What can hang from each mark:
sesoz: dirar nagozum nifo pifu vasa vusag
kopezom: sesoz
mokad: sesoz
beluz: sesoz
zoseb: tenis vasa
soreba: kopezom
tedun: vusag
nagozum: tedun
remu: pifu
vusag: sesoz tedun
nifo: sesoz

Every row comes from one small tree of marks. Brackets hold a mark, then the marks that hang from it, in alphabetical order. Every link used is in the known rows. Which tree was each row made from?
In the rows, 128 means zero.
Known rows:
[tedun [vusag [sesoz nifo pifu vasa]]]: [133 146 116 115 154  16 114 123 123 135  94  84 132 126 147 117 100 146
 184 138 130 118 203 143 137 124 125]
[tedun vusag]: [121 161 132 113 134 137  91  91 128 146 136 115 161 131 131 152 127 129
 195 176  97 149 151 116 128 117 113]
[zoseb tenis vasa]: [119 146 112 114 119 252  89  99  80 163 108 123 137 140 101  98 143 154
 170 127 229 145 144 131  77 126 134]
[vusag [sesoz nagozum]]: [ 99 138 124 109 136 153 101  83 130 124 126 133 131 121 145 134 123 129
  83 146 119 143 154 102 125 108 120]
[vusag sesoz tedun]: [ 65 140 112 116 132 112  97  69 123 148 140 129 135 103 138 150 119 145
 121 162 128 133 160 102 151 101  92]
[nagozum tedun]: [110 155 132 109 134 182 110  88 121 144 138 112 165 131 134 175 138 134
 180 179 115 128 121 112 115 119  94]
[kopezom sesoz]: [125 138 148 116 134 154  97 103 107 147 125 136 164 115 129 103 139 165
 131 108 125 156 114 133 104 101  96]
[kopezom [sesoz [nagozum tedun] nifo pifu]]: [134 133  97  99 154 108 145 123 136 111  90  64 166 126 155 102 126 162
 135  68 141 126 134 137  92 115 139]
[vusag sesoz]: [ 94 140 132 120 131 153  91  76 113 141 149 149 138 118 137 125 123 142
 129 171 124 134 152 100 125 104  92]
[soreba kopezom]: [139 146 147 105 137 216 121 117  93 147 114 147 174 143 146 136 146 134
 155 201 144 155 146 119  99 113 116]
[beluz [sesoz dirar]]: [138 118 154 120 147 134  93 106 114 137 135 148 152 147 140 154 118 100
 116 130 111 143 122 108 108  98 112]
[sesoz nifo]: [130 144 127 106 145 189 113  82 116 133 110 126 170 140 142 114 133 142
 166 175  86 141 144 117  80 109 134]
[tedun [vusag [sesoz nagozum]]]: [ 92 150 112 108 137  79  95  82 148 126 145 115 134 117 143 151 111 123
 120 142 102 155 175 109 152 110 128]
[nifo [sesoz dirar vasa vusag]]: [181 125 152 121 166  56 107 103 139 122  75 130 120 143 144 181 130 101
 147 141  91 138 135 137 152 129 141]
[zoseb vasa]: [129 145 122 110 129 227  88  96  94 155 113 131 136 139 119 114 142 143
 161 153 173 147 122 118  88 115 128]
[mokad sesoz]: [144 147 146 100 135 178  83  71  84 144  90 125 159 149 123 146 145 130
 168 173 112 140 140 110 116 123 100]
[beluz [sesoz nifo vasa]]: [137 126 167 105 159 110 113 127 105 147  96 126 135 132 147 148 120 119
 114 164  99 156 142 150 101 111 147]
[kopezom [sesoz nagozum nifo vasa]]: [158 121 148 103 152 103 127 133 129 124  69  96 136 115 145 104 131 158
  92  90  99 164 131 173  95 110 162]
[nifo [sesoz dirar vasa]]: [159 117 167 127 153  78 103 110 118 134  73 135 109 141 143 173 127 118
 152 118 122 131 119 129 136 119 106]
[mokad [sesoz nifo]]: [152 139 136  91 148 160 100  63  94 130  79 114 173 152 134 127 133 133
 190 178  91 141 154 117  94 121 130]
[vusag [sesoz dirar pifu] tedun]: [112 124  94 128 144  80 106  97 123 132 114 108 139 131 144 132 109 131
 141 103 171  91 165  90 148 101  91]
[sesoz pifu vusag]: [165 156 110 110 162 195 110 122 122 133  97 109 169 151 141 121 141 124
 165 166 124 115 165 112 108 131 136]
[beluz [sesoz nagozum]]: [117 129 142 100 150 170 102 114 120 138 124 133 136 130 150 156 129 100
  62 146 112 166 137 111 111 109 140]
[remu pifu]: [114 136 158 115 131 214 108 117  97 137 124 139 138 147 131 151 152 125
 187 181 113 158 120 122  82 118  79]
[kopezom [sesoz nagozum vusag]]: [156 142 120 102 154 143 112 108 148 117 105 113 164 119 141 118 143 136
  76 109  83 172 132 141 113 114 162]
[sesoz dirar [nagozum tedun] vasa vusag]: [189 135 130 109 156  87 129 125 166 109  91  80 150 151 138 197 130  95
 123 145  75 131 133 149 142 133 165]

Which tree is each row?
[177 144 142 101 158 150 116 125 139 127  73 103 135 136 138 162 144 110
  94 174  78 153 147 151 125 134 173] : [sesoz nagozum vasa vusag]
[151 138 107 114 151 116 106  84 151 127 108 112 176 139 134 158 130 108
 155 162  81 131 149 114 142 111 146] : [sesoz dirar [vusag tedun]]
[170 140 131 109 159 151 124 145  97 141  59  93 144 147 145 112 132 145
 177 153 135 109 156 145  88 127 133] : [sesoz nifo pifu vasa]
[113 146  94 128 139  12 107 101 144 121 148  83 158 141 141 163  94 122
 217 106 150  95 169 100 162 116  83] : [nagozum [tedun [vusag [sesoz dirar pifu]]]]
[175 134 150 105 156  96 116 140 141 126  75 100 141 116 137 127 143 137
  71 111  88 169 131 174 125 123 165] : [kopezom [sesoz nagozum vasa vusag]]
[128 152  92  97 163 139 122  71 148 128 100 102 182 124 145 138 130 128
 163 197  64 143 175 124 117 115 175] : [sesoz nifo [vusag tedun]]
[116 116 136 129 138  36 100  98 128 140 105 116 124 117 131 165 111 129
 124 130 127 119 149 131 166 105  96] : [vusag [sesoz dirar vasa] tedun]
[222 132 104  96 171 127 107 102 123 101  46  82 162 183 140 134 135  92
 147 109 115 113 168 107 124 136 160] : [mokad [sesoz dirar nagozum pifu vusag]]
[160 127 125 104 152 169 140 160 102 131  77 110 163 137 159  85 144 152
  99  89 194 154 147 136  96 113 132] : [soreba [kopezom [sesoz nagozum pifu]]]
[ 95 122 113 125 134  74  96  70 132 133 132 129 141 120 136 148 112 127
 127 133 122 123 146  96 152  93  96] : [vusag [sesoz dirar] tedun]
[ 98 135 133  98 146 140 116 108 133 133 139 110 141 129 150 192 125  98
  86 145 115 153 125 114 124 114 135] : [beluz [sesoz [nagozum tedun]]]
[ 86 137 100  98 143 109 131  68 155 106 138  95 147 120 158 149 110 135
 112 156  94 135 164 108 118 112 140] : [vusag [sesoz [nagozum tedun] nifo]]
[156 127 146 107 167 116 121 157  93 148  77 104 136 142 153 124 121 118
 129 132 142 128 166 147  94 122 137] : [beluz [sesoz nifo pifu vasa]]
[129 148  96  95 156 154 117  92 157 126  96  98 155 122 143 166 142 111
 103 169  82 152 162 114 143 119 175] : [sesoz nagozum [vusag tedun]]
[ 97 115 100 117 139  80 107  75 153 116 116 115 130 123 145 151 111 115
  82 109 117 129 153  97 154  96 126] : [vusag [sesoz dirar nagozum] tedun]
[189 113 122 115 156 109 143 145 102 116  77 113 193 159 158  55 122 155
 171  84 172 136 145 139  73 101 135] : [soreba [kopezom [sesoz dirar nifo pifu]]]
[ 98 123 113 102 152  51 126  97 143 126  86  91 111 106 154 152 113 139
  84 147 103 141 178 141 145 109 157] : [vusag [sesoz nagozum nifo vasa] tedun]
[207 116 125 110 167 110 134 150 126 108  40  76 136 167 151 115 124 121
 140  97 124 104 160 140  87 121 165] : [sesoz dirar nagozum nifo pifu vasa]
[178 113 157 121 146  60 115 122 122 124  80 110 152 131 136  98 120 157
 142  82  93 146 112 170  92 101 130] : [kopezom [sesoz dirar nifo vasa]]
[186 140 153 104 151 138  94 131  65 154  43  91 133 157 129 144 145 133
 184 136 165 108 159 137 124 141  99] : [mokad [sesoz pifu vasa]]
[153 159  88  97 162 164 135 121 152 115  99  71 166 147 150 160 139 110
 149 143 125 113 153 111 123 140 152] : [sesoz [nagozum tedun] pifu vusag]
[203 117 161 103 148 100  98 108 105 123  44  97 128 165 128 169 134 105
 127 109 104 139 132 141 132 125 136] : [mokad [sesoz dirar nagozum vasa]]
[171 113 131 122 151  71 113 144 121 117  74 100 108 147 147 129 115 119
  96  83 157 106 160 125 135 118 121] : [vusag [sesoz dirar nagozum pifu vasa]]
[152 145 128 106 149 140 132 154 122 135  74  64 128 140 144 178 139 126
 138 123 161 103 137 137 124 138 127] : [sesoz [nagozum tedun] pifu vasa]
[ 91 130 124 110 145  56 118  84 125 141 101 106 127 103 144 146 110 149
 137 166 106 133 177 143 145 106 129] : [vusag [sesoz nifo vasa] tedun]
[209 149 141  98 168 124 101 122  87 142  32  84 148 161 130 151 146 117
 176 160 132 121 172 147 132 150 133] : [mokad [sesoz pifu vasa vusag]]
[177 127 108 117 158 153 119 114 115 116  82 105 173 167 146  96 120 131
 187 118 128  97 153 106  77 111 128] : [sesoz dirar nifo pifu]
